Each row was made from one path, in order. Every step used is in the known rows, and no mark comes twice. Write each row's path.
Known rows
gosi, totedu: [ -3.3  -1.2  11.9  -1.5   1.2   5.0  -6.7   2.5  -9.9   2.7  -3.1  25.9
   3.8   0.9  -1.2  -7.9 -10.3  -6.2  -1.2  -7.3   0.0   0.3   6.1  -4.3
  -2.2]
totedu, gazeg: [ -7.3   3.9   2.5  -5.0   9.7   6.1  -3.7 -15.0 -20.4 -22.1  13.2  15.3
   4.6 -11.6   1.2 -13.9  -4.0  16.9   0.8  -1.0  -7.9   9.8   8.6  -3.9
   6.7]
kabes, gazeg, molu, gosi, totedu, volot: [ 27.2  -8.7  -2.2   4.8  -1.9  -4.0   4.0   9.9   2.5  34.9 -19.3 -18.0
 -14.1   6.9  -2.5   9.1  -8.2   4.7  -5.0  -1.9 -10.9 -20.2  -3.6   9.8
  21.9]
movop, molu: [  7.6 -11.5   4.9  -7.3   3.6   5.1   2.2  -7.1 -10.4  -4.0  34.6  27.7
   6.1  -3.1 -14.9  -7.7 -12.6  33.2   1.4   0.9  -5.3  -0.4   1.8  -0.1
  -0.4]
totedu, movop, kabes, gosi: [-30.7  -4.8  -3.0  -3.0  12.8  -7.5  10.9 -13.6   7.9 -57.4  23.4  -9.7
   0.5  -9.0  -2.7  -9.6  14.8   4.0   1.6   8.5  10.5   7.4  -2.7 -17.6
 -28.3]
movop, kabes, gosi, totedu, gazeg, molu: [  2.3 -33.4  -1.0   3.8  12.4 -10.9  14.9   5.6 -32.9 -24.5   3.4  -1.2
  -5.2 -24.6 -11.7 -13.3  29.9  -8.5   0.5   2.7   4.8  13.3   5.2  -5.8
 -26.1]
gazeg, molu, gosi: [ 15.0   3.4  -0.7  -8.4  11.0   8.0  13.1  -9.2  10.8 -11.9   1.5  -5.9
  12.3  -3.2   2.5   1.9  -0.7  16.3  -3.0  -2.8   4.5   0.7  -0.6  -1.3
   6.5]
gazeg, molu, gosi, totedu, movop: [ 30.0   4.8  -2.8   0.2   7.6   2.5  10.0  12.2  26.8  16.4 -12.7   4.1
  25.7  -3.0   5.6  10.4  -9.5  -1.2 -10.2  -3.8  -1.0   5.5  -2.2  11.4
   2.4]
movop, kabes, gazeg, molu: [ -1.7 -29.9   2.8   0.4   2.9  -4.7  -5.9 -23.0 -22.0  -2.0   1.5 -45.4
  -3.9  14.5  -1.4  -4.3  17.8  16.7  -0.7   2.8   8.2   0.3  -0.9 -14.8
  16.1]
movop, roped: [-33.3  20.6   5.7  -3.5   5.3  11.8  -4.4 -31.9  -6.8 -34.5  -2.7 -12.3
   3.6  -3.6  15.1  -7.3   2.2  -9.9   1.2   2.4   1.6   4.7   3.5  -9.1
  -8.0]
roped, gosi, totedu, volot, molu: [-10.7  -0.7  -2.2  -8.5   5.3   2.8   6.9  18.4  -8.3 -23.7   4.3  41.1
 -51.8 -15.5 -40.7 -14.4 -29.2  21.5   2.9  -1.6  -4.8 -23.4   4.0  -1.0
  -3.5]
gosi, totedu, gazeg: [  2.3  -1.7   6.7   2.8   5.5   3.4  -6.6   3.1 -26.3   2.2  -0.3  30.0
   7.6 -11.7  -1.1 -12.1  -1.9  -2.9  -0.1  -5.9  -9.0  12.2  10.9   1.7
   0.6]
gosi, totedu, volot, roped, gazeg, molu: [ 15.0 -23.9   3.9  -0.7 -19.5   2.6 -17.5  -2.7   6.7  30.3 -11.5 -25.7
 -27.9  16.2   9.1  21.6 -27.5 -15.5   2.7  -5.6  -9.6 -26.2  -1.7   4.9
  14.5]
movop, roped, gazeg, molu, gosi, totedu: [ -4.9   9.3   2.3   6.7 -18.9   2.2   2.6 -15.6   7.2  14.9 -36.4 -26.5
   9.9  16.4  17.2  25.7  11.1  -8.4   1.3  -1.5   7.9   4.0   2.0   7.4
  -3.3]
gazeg, molu, gosi, totedu, movop, kabes: [21.6 -5.3 -5.2  7.3  8.6 -6.9  8.6  5.6 20.3 13.8 -7.4 -9.9 34.0 -4.4
  8.8  8.5 22.1 -8.7 -8.9  4.4  8.6  9.0  1.8  1.4 -5.2]
kabes, gazeg, molu, gosi: [  9.1  -1.8  -2.7  -3.8   2.2   1.6   6.8 -10.0  -2.7   6.5  -5.7 -28.7
   3.5  14.1   0.3   2.7   2.4  23.8   1.1  -1.4   2.7  -0.2  -2.7  -1.5
  23.7]
roped, gosi, totedu, movop, kabes, gazeg: [-27.2  -5.8   2.5   3.8  -0.8 -11.9  -8.3  13.2 -13.5  -6.8   0.3 -19.8
 -13.2  10.2 -19.5 -11.1   9.3 -11.1   3.7   3.1  13.6   6.5  -0.4  -9.1
  -4.8]
movop, kabes, gazeg, molu, gosi: [  1.1 -12.0  -5.6   2.5   3.1  -7.9   5.0 -16.1  -9.6   2.2   1.0 -44.2
  12.4  12.5   3.1   1.9  34.6  16.7   2.8   6.9  13.1   2.9  -1.1 -10.2
  15.9]
molu, gosi, totedu, volot, kabes: [  0.8  15.1  -5.9  -1.2  -4.5  -1.2  -8.3  12.7   9.8  17.2   4.4  10.5
 -24.4  -1.3   5.9  -5.8   7.0 -19.3  -0.7   2.6  -5.3 -18.0 -18.2  -2.6
   5.9]
gazeg, molu: [ 13.0 -15.4   7.7 -10.1  10.1   9.7   3.0 -15.3  -2.4 -16.7   1.0  -6.7
  -3.0  -0.8  -2.3  -2.8 -17.1  16.7  -6.9  -5.7  -1.0  -2.8  -2.0  -4.7
   6.2]
volot, kabes: [-17.8   4.0   3.4 -10.4  -3.3   5.7 -14.4 -11.7  -8.1 -15.9  20.8  -2.6
 -22.6   7.6   3.2 -17.2   1.4   0.0   1.5  -1.3   2.9  -0.6 -19.0 -16.4
   7.4]
molu, gosi: [-10.1  21.8  -0.6  -5.5   8.8   7.4   5.5 -10.1   8.0 -19.1   9.5  11.9
  15.6  -1.7   4.7  -3.7   5.0  13.9   3.4  -1.3   6.6   2.9   4.2  -5.3
   1.9]
roped, gazeg, molu, gosi, totedu, volot: [ 23.7 -11.8  -0.1   3.9 -14.5  -0.5   3.0  -0.8  18.2  28.4 -24.6  -9.2
 -14.4  13.5   2.6  30.4 -15.2  15.5  -6.5  -4.5  -4.3 -23.5   0.8  12.4
  10.9]
gosi, totedu, movop: [  3.4   4.7   8.1   0.2   3.1   3.4  -6.6   4.7  10.1   3.6  -2.5  20.4
  13.8   1.6   3.2  -0.9 -20.9  -4.9  -7.2  -5.4  -5.8   4.1   1.4   2.9
  -2.6]

Write each row's path
[  8.5  -3.1   0.7   0.2 -22.0   1.7  -5.8   3.9  11.2  32.0 -11.0 -20.9
   6.6  21.3  15.4  21.1   0.6 -15.8  12.1  -5.7   7.5  -1.6   0.1   4.4
  10.4] | volot, roped, gazeg, molu, gosi, totedu
[  5.8 -23.3  -2.9  -4.6  -1.0  -5.5   7.4  16.4 -29.6 -15.3   8.8   0.1
 -36.4 -15.5 -10.8 -20.4  14.0 -16.0   0.1  -1.0  -3.6   8.8 -19.9  -3.4
 -14.9] | volot, kabes, gosi, totedu, gazeg, molu
[-13.4   2.2   6.5  -4.4   8.3   3.7  -0.1  20.4 -31.8 -23.7   3.8  27.6
 -19.4 -18.7 -24.5 -21.4  -6.2  -8.6   3.9  -7.1   2.8  11.8   8.2  -1.0
 -10.7] | roped, gosi, totedu, gazeg
[ 21.6  -9.4   2.7   2.5  -0.8  -2.0  -1.1  14.6   6.1  22.5  20.3  38.0
  18.5  -3.4 -12.1  -0.2 -19.3  16.1  -5.0   1.3 -12.1   4.5  -0.5  13.8
  -4.7] | gosi, totedu, movop, molu
[-34.2  21.3   4.0  -0.5   6.2   6.1  -0.7   4.0 -33.6 -34.7  -8.4   5.0
 -16.8 -24.7  -9.4 -18.9   8.2 -30.7   6.0   1.0   1.8  15.8   8.0   0.0
 -22.3] | movop, roped, gosi, totedu, gazeg
[  4.5  18.6  -2.4   4.3   5.6   1.2   3.0  10.4 -13.0   8.6  -0.6  32.2
  23.5 -14.1   4.0  -6.5  14.9  -1.7   2.4  -2.1  -2.2  14.9  12.4   6.1
  -0.8] | molu, gosi, totedu, gazeg
[  4.6  -9.8   0.5  -7.8   6.3   5.5  -2.2  24.7 -27.3  -7.7   8.5  -5.6
 -22.3 -21.9 -15.3 -19.0  -7.8 -36.1  10.0  -4.4  -0.7   8.8   1.1   2.0
  -4.4] | volot, roped, gosi, totedu, gazeg, molu
[-0.9 16.8  4.2  0.7  1.6  3.3  3.3  9.7  3.6  7.4 -4.6 26.2 19.9 -1.9
  3.1 -2.6  6.5 -5.1  1.8 -4.5  5.1  4.5  6.2 -0.3 -4.4] | molu, gosi, totedu
[ -2.5  12.2 -12.8   5.9   4.1  -9.4   9.6   5.2  17.0   4.0   7.4  29.2
  28.2  -2.9  -3.3  -2.4  24.7  23.6   4.1  11.5   8.4   8.4   8.8  -2.0
  -2.2] | volot, molu, gosi, totedu, movop, kabes
[ 5.7 23.7 -1.3  2.2  4.5 -0.3  2.4 11.9 24.9  9.2 -3.7 21.4 29.0 -0.7
  8.6  4.0 -5.3 -5.0 -4.1 -1.4 -0.2  8.3  1.9  6.3 -2.0] | molu, gosi, totedu, movop
[  3.9  16.7 -11.4   1.2   3.2  -0.5  12.4  12.4 -14.9   6.1   5.6  53.2
  14.8 -14.5  -9.7 -12.0  12.1  31.9   7.8   1.5  -4.2  12.0  13.4   6.2
   8.7] | volot, molu, gosi, totedu, gazeg
[ 27.9 -18.6   5.3   1.2   7.3   4.0   0.4   5.8 -24.6   9.7  -8.2  12.7
   4.9 -14.1  -3.9  -5.5  -5.7   0.3  -7.2  -7.2 -10.3   9.9   6.4   6.9
   4.9] | gosi, totedu, gazeg, molu
[ 15.6  -9.7   5.0   2.9 -17.3  -0.6   3.5   0.1   9.2  25.4 -23.2  -4.2
   7.2  21.2   2.3  25.9  -3.3  15.6  -0.4  -8.7   6.1  -0.9   2.9   7.9
   8.4] | roped, gazeg, molu, gosi, totedu
[ -8.2  19.0  -7.3   2.1 -10.4   4.6   4.5 -33.9  33.8 -11.6 -21.9 -46.0
  15.0  16.5  24.8  32.1  -1.1  12.9  -5.1   5.1   3.6   5.1  -2.3   7.9
   2.5] | totedu, movop, roped, gazeg, molu, gosi
[  5.3 -23.9   9.1  -4.9 -11.3   5.8  -3.2 -26.5   1.1  -5.6 -10.1 -22.0
 -11.5  24.0  -0.4  19.6 -20.8  33.7  -3.6  -7.8   3.7  -7.1  -0.1  -1.7
  13.1] | roped, gazeg, molu
[-26.4  27.9  -0.8  -1.1   7.8   9.8  -4.2 -30.1  14.3 -34.0  -1.9 -16.7
  13.6  -2.4  21.0   0.5  -7.7  -8.4  -3.2   5.5  -4.1   9.2  -0.8  -3.2
  -7.1] | totedu, movop, roped
[ 9.1  7.4 -3.4 -4.3  4.2  3.3 12.0 -0.1  3.4  0.9 33.9 28.0 20.7 -5.2
 -9.6 -2.2  4.2 34.3  5.5  4.6 -0.1  3.0  3.6  4.3 -1.1] | movop, molu, gosi
[ -9.3  13.4  -2.8   4.0 -22.1  -0.5 -14.6   2.2  18.1  27.9  -2.0  -7.4
  -9.8  16.1  16.3  20.5  -7.2 -19.4  11.7   0.6  -2.9 -19.5   3.7   3.6
   9.7] | molu, gosi, totedu, volot, roped, gazeg
[  0.0  -2.5   3.1  -2.6  -6.1   0.6 -18.9   6.5  -4.1  12.5   5.6   8.9
 -39.0   0.7   1.1 -12.0  -8.4 -20.1  -4.4   0.2  -9.9 -20.8 -19.1  -4.5
   7.0] | gosi, totedu, volot, kabes
[ 24.6  -1.4   3.1  -1.4   5.1   3.7  11.3  10.3   5.1  14.8 -13.0   8.9
  15.0  -2.5   0.5   5.0   1.7  -2.7  -3.8  -6.9   3.6   2.8   1.0   5.8
   1.0] | gazeg, molu, gosi, totedu
[-27.1  14.6   6.7   9.1 -20.9   1.4 -16.1 -20.7  12.4   2.9 -26.5 -15.7
   7.5  20.7  20.6  22.8 -11.0  -9.8  -1.7  -0.1  -1.9   7.0   3.5   4.9
  -5.2] | gosi, totedu, movop, roped, gazeg
[ 19.3 -25.8   1.0   0.3 -12.2  -5.6 -17.5   7.0 -14.6  36.7  -9.5 -31.4
 -51.7  14.9  -4.0  -4.0 -10.2  -9.0  -7.8  -0.4 -12.5 -24.7 -26.7  -1.4
  28.1] | gosi, totedu, volot, kabes, gazeg, molu
[-15.0  -5.5   5.9  -1.3 -14.1   8.2  -4.1 -42.2  -1.0 -15.9 -21.9 -43.5
  -9.9  18.1  15.1  20.2  -6.9  11.7  -2.4  -0.7   3.6  -1.4  -0.5  -1.1
   3.4] | movop, roped, gazeg, molu
[ 26.5   0.6  -4.2   3.0   2.4  -2.0   7.3  18.9   8.6  28.6  18.5  39.0
   2.9 -14.0 -12.7   3.7  -6.7  14.6  -1.7   3.8 -13.7 -17.9   1.8  15.1
  -2.9] | movop, molu, gosi, totedu, volot
[-36.5  18.5   1.0   2.9 -13.7   5.2 -11.6 -40.8  17.6 -24.5 -12.2 -30.4
   3.3  20.4  22.9  21.1 -11.5   8.8  -1.1   3.4  -0.5   5.1   0.4   0.4
  -1.2] | totedu, movop, roped, gazeg
[  7.3  14.9  -0.4   0.7   4.9   1.8   1.7   8.8  12.2  10.2  -5.3  22.2
  -1.6  -8.7   3.1   2.3  -6.1  -6.0  -3.6  -0.6  -8.0 -17.7   4.9   4.5
  -0.2] | molu, gosi, totedu, volot
[ 24.5   3.1  -6.3  -2.9   3.1   4.1  -0.3  13.2  17.0  25.9  -0.6 -10.6
  -5.5 -12.0  11.9   5.0  -8.4 -31.8   1.8   0.6  -8.9 -18.8  -2.3   6.7
   7.7] | gazeg, molu, gosi, totedu, volot, roped
[-19.9  -4.3  -2.4  -3.5  -2.8  -6.9  -0.3  16.4 -32.0 -22.0  15.7  16.9
 -32.9 -14.0  -7.7 -26.2  18.0 -19.6   6.8   1.3  -1.5  10.5 -16.0  -8.7
 -17.8] | volot, kabes, gosi, totedu, gazeg
[-13.0   1.1   3.7  -2.2   5.6  -2.4  10.0  12.5   8.4 -28.4   3.1  20.8
  -3.7  -6.9  -7.3  -5.9 -14.1  -9.5  -2.3  -3.2  -2.5   4.8  -4.2  -2.5
 -26.2] | kabes, gosi, totedu, movop
[-20.4  14.5   2.4  -9.7   2.3   5.0  -9.5  25.3   7.0 -14.5  12.9   1.4
 -13.7  -6.2  -7.5 -13.8 -21.2 -42.5   8.7  -1.8   3.6   5.1  -3.0  -2.9
 -11.7] | volot, roped, gosi, totedu, movop
[ 26.1   0.2  -4.4   4.1  -1.9  -4.9   4.2  12.4  13.3  33.7 -19.0 -18.9
  16.6  14.5   3.0  11.6  -5.0   6.1  -6.2  -2.4  -1.7   4.6  -5.2  11.0
  19.6] | kabes, gazeg, molu, gosi, totedu, movop
[  8.5  -4.9  -9.3   5.1   6.7 -10.4   4.5 -14.2  11.7   4.6   0.7 -49.1
  20.7  12.9   9.2   8.0  23.1  18.7  -3.1   8.9   9.1   6.6  -4.2  -3.8
  16.0] | totedu, movop, kabes, gazeg, molu, gosi
[-14.3  -0.4  -0.2   0.2  11.2  -1.5  -6.2 -22.0   9.5 -25.2  16.3  -9.0
  19.4   0.5   7.0  -3.4   8.4   8.2  -2.7   5.3   6.8   7.4   2.4 -13.0
  -4.6] | totedu, movop, kabes
[-20.7  -2.1   4.4   0.8   8.6  -4.6  -2.5  14.0  -1.0 -25.7   6.7   4.1
  -4.6  -6.8 -17.4 -11.4   5.5 -18.2  -0.1   0.8  14.8   8.0   3.1  -9.6
 -23.3] | roped, gosi, totedu, movop, kabes
[ 11.2 -23.2   1.1  -2.2   9.3  -2.0  17.2  12.7 -25.9 -21.4  -2.7  12.6
 -13.5 -22.4 -14.3 -11.9  -1.2  -2.4  -0.8  -4.6  -5.9   9.1   1.3   3.0
 -18.1] | kabes, gosi, totedu, gazeg, molu
[ -9.8   9.0  -7.0  12.1  -2.7 -15.8  -6.4   3.4   4.8  23.1  -4.5 -15.6
  29.1  15.1   9.2   1.9  30.6  -4.5   1.2   8.0   8.9  10.3   2.3  -2.9
   6.9] | molu, gosi, totedu, movop, kabes, gazeg
[  7.9  -1.3 -10.1  -4.0 -12.4   5.5  -4.0 -16.3  26.2   9.2   2.5 -39.5
 -17.6  14.2  17.0  24.5 -13.3   4.2   7.2   2.3  -3.1 -22.9  -3.1   3.0
  18.5] | totedu, volot, roped, gazeg, molu, gosi
[-19.7 -18.7  -7.5   0.9   5.4 -12.1  16.2   4.1 -10.5 -31.1  13.4  28.4
 -34.6 -17.0 -24.2 -13.6  12.0  17.6   6.4   8.9   0.1 -19.3   3.9 -12.6
 -21.8] | movop, kabes, gosi, totedu, volot, molu
[ 12.9  -5.3  -1.4  -4.6   5.9   2.5   1.2  -5.1  11.0  -3.2  33.7  22.2
  14.4  -3.1  -9.6  -0.6 -22.1  35.5  -4.3   5.1 -11.5   4.7  -2.6   8.1
  -0.8] | totedu, movop, molu
[ 10.2 -16.4  -0.3   8.4  -3.2 -11.9   2.5   3.9 -13.3  29.2 -12.9 -29.2
  14.8  12.3   0.9   1.3  36.3  -1.6   2.0   3.1  13.0   2.5   0.9  -4.6
  10.6] | movop, kabes, gazeg, molu, gosi, totedu
[-14.8  40.1  -3.2   6.3   3.3   3.6   1.5  -4.2  22.4  -2.8 -15.6  -0.4
  30.4  -6.2  23.1   5.1  10.2 -28.8  -2.5   5.2   0.1  12.5   1.1   6.1
 -12.6] | molu, gosi, totedu, movop, roped
[-10.6   0.5   7.2  -6.6   8.0   5.0  -0.8  16.6  -4.9 -20.4   0.4  19.5
 -43.0 -14.1 -25.5 -10.3 -27.4 -11.9  -1.8  -5.8  -2.6 -20.9   1.8  -2.6
 -11.9] | roped, gosi, totedu, volot
[ -5.7  -4.1   4.1   7.0   4.0  -5.9  -8.7  -2.4   3.8   0.9   3.2   6.9
  21.8  -0.2   5.9  -3.4  10.7 -12.0  -5.0   1.8   5.1   8.3   5.6  -7.2
  -9.1] | gosi, totedu, movop, kabes
[-10.1  -9.0   3.0  10.3  -4.6 -13.1 -15.7  -2.2  -8.7  18.6  -3.6 -16.9
  13.8  17.4   3.5  -2.9  13.5  -3.4   0.7   4.6   2.7   7.3   1.7  -6.8
   7.9] | gosi, totedu, movop, kabes, gazeg
[ 19.3   6.1  -8.4   1.0  -4.2  -0.7  -1.9  22.4  10.0  35.8  31.1  22.4
   3.5 -14.0   0.1   0.1  -2.4 -16.2  10.3   8.7 -13.7 -17.2   0.8  12.7
   0.0] | movop, molu, gosi, totedu, volot, roped
